Each row comes from the steps of one walk. Every step used is in the known rows, and no mark comes twice. Write the walk behind each row, first mark first.
Known rows:
betu, radugo, fepa: [ 35.7  -6.1  50.0   9.5 -30.4 -44.4 -16.4 -13.5   9.1   9.1 -36.4 -18.2
  10.4  -6.2 -44.1   7.7 -29.8  29.0  36.7   5.4  17.7]
loto, fepa, gabobep, dopo, radugo: [ 18.8 -17.3  -0.3  49.1 -36.9 -18.8  46.8 -35.8 -18.0  -7.1  59.4  -2.2
 -16.5  -8.1  61.7  18.7 -12.7  42.2  10.8 -53.1 -29.3]
radugo, fepa, loto, betu: [ 17.7  -5.3  -6.7  48.0 -41.4  -4.4 -27.2 -22.7 -40.5 -51.6  -3.1  10.9
  -3.6  -5.9  13.0  30.8  11.5  -0.3  -1.8 -24.0  -9.7]
dopo, loto: [ 14.7   8.1  39.5 -34.3 -19.9   9.5  -1.8  -1.1   0.5 -18.5 -29.7   2.4
  24.4  54.0 -26.4  71.7  -1.4 -31.5   7.4 -16.1   0.5]
gabobep, dopo, loto, fepa, radugo: [  5.9  39.2  23.0   3.7 -44.6   2.0   8.8 -56.1  23.0 -58.1  43.6 -21.9
   4.1  21.6  57.3  28.2 -25.0 -18.9  10.2 -41.9 -13.3]
dopo, loto, betu: [ -8.1  -6.3  10.7 -12.5 -29.8  22.1   3.1  -7.0 -10.4 -53.7  -4.0  12.0
  18.7  42.6  -3.6  58.6  -4.3 -29.3 -16.2 -19.4  -0.4]
dopo, loto, fepa: [  0.2  28.2  44.9  -9.3 -18.6  -3.2  -3.6 -19.0  20.5 -18.2 -14.3  -1.1
   3.1  57.3 -13.7  48.7 -42.5 -20.8   7.4 -16.6  -1.1]
betu, radugo, fepa, gabobep, dopo, loto: [ 88.5   4.5  54.3  -4.2 -75.8 -11.1  20.6 -29.8  -9.0  -0.6  -6.5  -9.8
  17.0   0.9  23.4  43.5 -13.2  42.4  25.4 -53.3   5.0]
radugo, betu, loto, fepa, gabobep, dopo: [ 43.5 -28.3 -12.3   3.6 -87.0 -39.5  -3.0 -51.5   4.3  -6.5  36.4 -43.5
 -19.1 -25.6  27.4   8.8 -62.0  28.5   9.5 -69.0  -1.1]
gabobep, dopo, radugo: [  6.2 -35.9  -4.9   9.4 -31.3  -4.9  22.8   5.6 -27.9 -17.7  24.8 -13.9
  22.9   2.4  16.6   7.9  30.1  14.5   5.2 -12.8 -13.6]
loto, betu, radugo, fepa: [ 13.7 -20.7  22.5  31.0 -39.9 -34.9  -6.8 -17.2  -0.1 -27.9 -14.5  -8.3
   3.1 -17.8 -21.0  -5.4 -32.1  29.3  12.0   3.0  19.1]
radugo, betu, loto, dopo: [ -5.7 -21.3 -25.2 -14.4 -40.3 -12.0  -1.3 -18.7   6.8  -9.4  -7.1 -13.0
  -7.8  -0.6 -29.1  -6.7 -42.5 -16.4  12.3 -30.1  31.3]
fepa, gabobep: [ 22.1 -14.0  29.4  12.2 -20.0 -14.2  20.1 -33.8 -14.8   7.5  10.3  -6.3
   3.7  -1.8  -1.5  79.9  -6.4  13.1  17.9 -52.5 -10.7]
fepa, radugo, betu: [ 13.6  -4.0  -8.3  -8.8 -25.0 -43.0 -19.9 -13.4  27.1 -55.7  21.5   6.2
   5.7 -27.3  13.1  19.9  -9.2 -30.5   7.9  -4.7   1.4]
dopo, radugo, betu: [ 16.3 -37.2 -22.7  -7.2 -16.5 -41.5  -4.1  37.5   1.1 -32.3   1.8  34.3
   8.4  -0.3  -7.7   3.7   7.1 -15.2   1.7  23.6  -2.1]
gabobep, dopo: [ 12.6 -17.5  19.7   2.5 -39.3 -11.1   0.5 -13.8 -20.0  -1.3  14.7 -48.9
  37.1 -14.8  -5.6  27.2  10.1  13.9  -0.5 -30.7  -6.0]
loto, fepa: [-15.6  12.0  33.6  22.9  -9.9 -31.2  -7.9 -27.9  16.7  -0.6   2.5 -24.6
   0.1  13.3 -22.3  23.9 -45.1   3.8  10.1 -14.1  -3.3]
gabobep, dopo, radugo, betu, loto: [ 29.5 -64.6 -40.8 -27.8 -71.7 -23.5  -4.9   8.0 -12.3 -29.7  10.6 -17.6
   2.8   0.6   7.7 -21.3  -5.1  -1.4  11.2 -13.2   2.2]
fepa, loto, betu, radugo: [  5.5   0.7  13.5  58.6 -47.6   5.3   1.6 -86.9  -3.3 -60.4 -18.4 -16.6
  24.8  13.3  15.5  55.1 -35.3  -2.3   8.7 -46.5  -7.3]
radugo, fepa, loto, dopo: [ 12.7  26.0   6.3  53.0 -20.5   8.7  -2.2 -28.9 -34.4 -12.1 -10.5  13.9
  -7.8  -3.6   7.3  18.8   8.3   3.6  16.9 -40.2   4.1]
muvip, dopo, loto, betu: [-50.7  -9.6  33.9 -37.9 -29.8  37.8  36.9   8.0  -9.6 -57.7  13.2  28.1
  22.0  39.5  44.9  46.6 -10.4 -44.4 -37.7 -18.9 -22.6]
dopo, gabobep: [ 23.9  -3.9  47.0 -39.7 -20.7 -11.4  30.0   0.3   2.2 -20.6  -4.7   7.8
   6.3  18.4 -28.6  70.3  -7.6  -3.0  11.0   3.5  -9.8]
loto, dopo: [-26.9   7.7  11.8  24.0  -0.5   7.6  26.2 -21.9  -7.9   4.0   4.4  -9.2
  12.4   2.1 -18.5  20.4  -9.4  -2.3   5.5 -31.7  11.7]

Which walk is each row?
[ 25.0  26.9  45.6   4.5 -25.9  -0.1  21.5 -41.0   9.6  -9.8   8.3  12.1
 -13.0  43.7  18.2  80.1 -45.1  -2.6  12.7 -54.7 -14.1] => dopo, loto, fepa, gabobep
[  0.3  17.0  -3.1  14.4 -22.4 -57.5 -21.8 -29.8  46.7 -58.2  37.0   4.0
 -13.9 -22.5  25.3  -1.9 -49.8 -21.0   6.8  -3.9  -1.5] => loto, fepa, radugo, betu
[-24.6 -29.4  28.8 -15.7  -6.2 -13.8  29.0  53.2 -23.8 -10.7  10.5  47.8
 -11.6   5.3  31.3 -14.9  16.7  -2.0   2.0  23.8 -25.4] => muvip, dopo, radugo, fepa
[-31.2 -29.5 -25.4   9.7 -18.0  23.9  43.4 -30.7 -17.4  -6.2   0.6   4.9
 -28.8  41.5  -7.3   1.0 -18.4  -6.7  38.3 -36.1  11.7] => betu, loto, dopo, radugo
[  4.9  -2.8  32.0  -1.4 -42.3  12.8  14.8 -39.4  15.4 -54.4 -26.6  -2.7
  24.9  45.1  -7.4  51.2 -40.9 -15.1   0.0 -21.1  11.5] => dopo, loto, betu, radugo
[ 52.3 -30.6  13.6  49.2 -79.0 -24.4  23.3 -43.8 -24.6 -19.8  33.1 -22.0
   5.9 -52.4  38.8   7.3 -18.4  68.0   5.2 -54.1   2.0] => loto, betu, radugo, fepa, gabobep, dopo
[ 20.1 -39.6  -8.2 -41.1 -51.6 -33.2 -33.5  -8.7   9.2 -14.0 -25.8 -25.5
   2.2   7.6 -45.3  17.7 -38.2 -19.7  17.6 -14.8  16.3] => radugo, betu, loto
[ 17.4 -13.6 -12.7  50.2  -6.2  -5.9  53.3   6.8 -36.3   7.4  33.7  55.9
 -39.9 -12.9  31.3   5.1  17.0  35.2  26.5 -34.8  -1.4] => loto, dopo, radugo, fepa, gabobep
[ -8.5 -10.8 -12.1  35.5   2.7  -5.9  26.3  27.2 -26.0  -3.1   9.9  43.2
 -25.4  -2.1  -1.3 -27.7  17.9  17.0  19.1   5.2  11.5] => loto, dopo, radugo, fepa
[ 40.1  32.6  25.2  16.0 -29.2  11.2  31.6 -17.5 -25.6 -33.4  -0.9  42.1
 -19.9   5.1  13.2  39.7   6.1   3.5  16.0 -19.4  -2.8] => radugo, fepa, loto, dopo, gabobep
[-25.9 -41.9   3.9 -32.6 -14.4 -23.9  28.0  52.8   1.5 -38.4  19.7  49.4
  10.2  -0.7  38.0  -8.8   0.5 -31.1 -21.9  25.1 -26.3] => muvip, dopo, radugo, betu
[ 12.5 -24.3 -29.6  57.1 -30.9  -1.1  -5.6  -6.1 -49.2 -68.2   8.6  45.9
 -19.6   9.4  37.3  11.0  27.0   0.8   5.9  -6.5 -19.4] => dopo, radugo, fepa, loto, betu
[ 19.2 -15.3  -8.2 -49.9 -49.6  -6.1  34.3  -7.1  13.9 -31.3   1.0  16.5
 -23.4   6.4 -21.0  14.9 -44.0 -14.7  10.5 -14.0  24.0] => radugo, betu, loto, dopo, gabobep
[ -5.9  -5.0  -6.3  46.9 -36.9  14.2  -6.2 -54.9 -30.7 -61.6   1.5  -3.3
  15.3  12.2  18.3  61.9   1.1 -18.1  -8.6 -44.9 -18.1] => fepa, loto, betu
[ 14.8 -44.3 -37.0  -3.7 -70.3 -37.3  -7.0 -10.3   7.2 -30.8  25.9 -21.5
 -19.6   1.7  20.5 -41.9 -43.7   7.7  11.3 -12.2  -0.8] => gabobep, dopo, radugo, betu, loto, fepa
[-28.2   3.8  64.7 -59.4 -18.0  27.3  29.6  14.8   0.3 -21.1 -11.3  16.2
  27.1  52.2  21.8  59.6  -7.5 -45.3 -14.3 -15.6 -24.2] => muvip, dopo, loto
[  5.2 -18.3  -3.8 -17.3 -49.0 -47.2 -35.5 -25.3  28.9 -12.4  -9.5 -28.9
 -18.8   8.6 -32.6  -2.2 -76.2 -10.8  17.2 -12.2  17.2] => radugo, betu, loto, fepa
[ 32.2 -36.9  -4.1  25.9 -41.9  -3.0  47.7 -19.3 -37.0  -6.3  45.1  -0.3
   6.4  -9.6  48.8  41.7  27.5  34.1  11.3 -54.3 -28.2] => fepa, gabobep, dopo, radugo
[  9.9 -12.1  21.2  13.4 -43.1 -14.5  12.9 -77.4   3.3  12.0   9.1 -33.5
 -38.6  25.3  -1.0  52.9 -71.8  19.8  40.0 -72.6  -3.8] => betu, loto, fepa, gabobep
[ 18.6 -27.2   5.1   8.0  -8.0 -30.4  -3.5  37.8 -25.9  -5.6  -8.8  30.2
 -14.8   7.2 -16.7  -1.3  21.6  13.0  26.7  24.7  -4.0] => dopo, radugo, fepa
[-21.7   7.8   9.6   9.1 -34.2 -16.5  -4.8 -88.2  30.1 -36.2  17.2 -39.0
 -42.3  27.0  12.2  20.6 -70.8 -14.8  48.9 -43.6  -1.4] => betu, loto, fepa, radugo
[ 13.4 -22.8 -21.2 -31.8 -50.6 -30.2 -24.5 -41.4  26.4 -52.2   3.9 -16.6
 -17.0  -3.1   2.0  18.9 -34.1 -35.9  32.2 -25.5   9.9] => fepa, radugo, betu, loto
[ 36.9 -20.6  19.2  17.0 -49.1  -7.9  25.1 -35.5 -30.0   6.8  35.7 -36.0
  21.1 -26.1  25.4  60.5   9.0  33.3   3.6 -69.7 -17.3] => fepa, gabobep, dopo
[ 17.5 -36.9 -12.8  27.3 -64.5  -5.7  40.1 -63.1 -17.9  -4.1  44.5 -24.1
 -38.4  16.4  49.1  16.5 -41.4  38.2  35.2 -74.9 -20.1] => betu, loto, fepa, gabobep, dopo, radugo
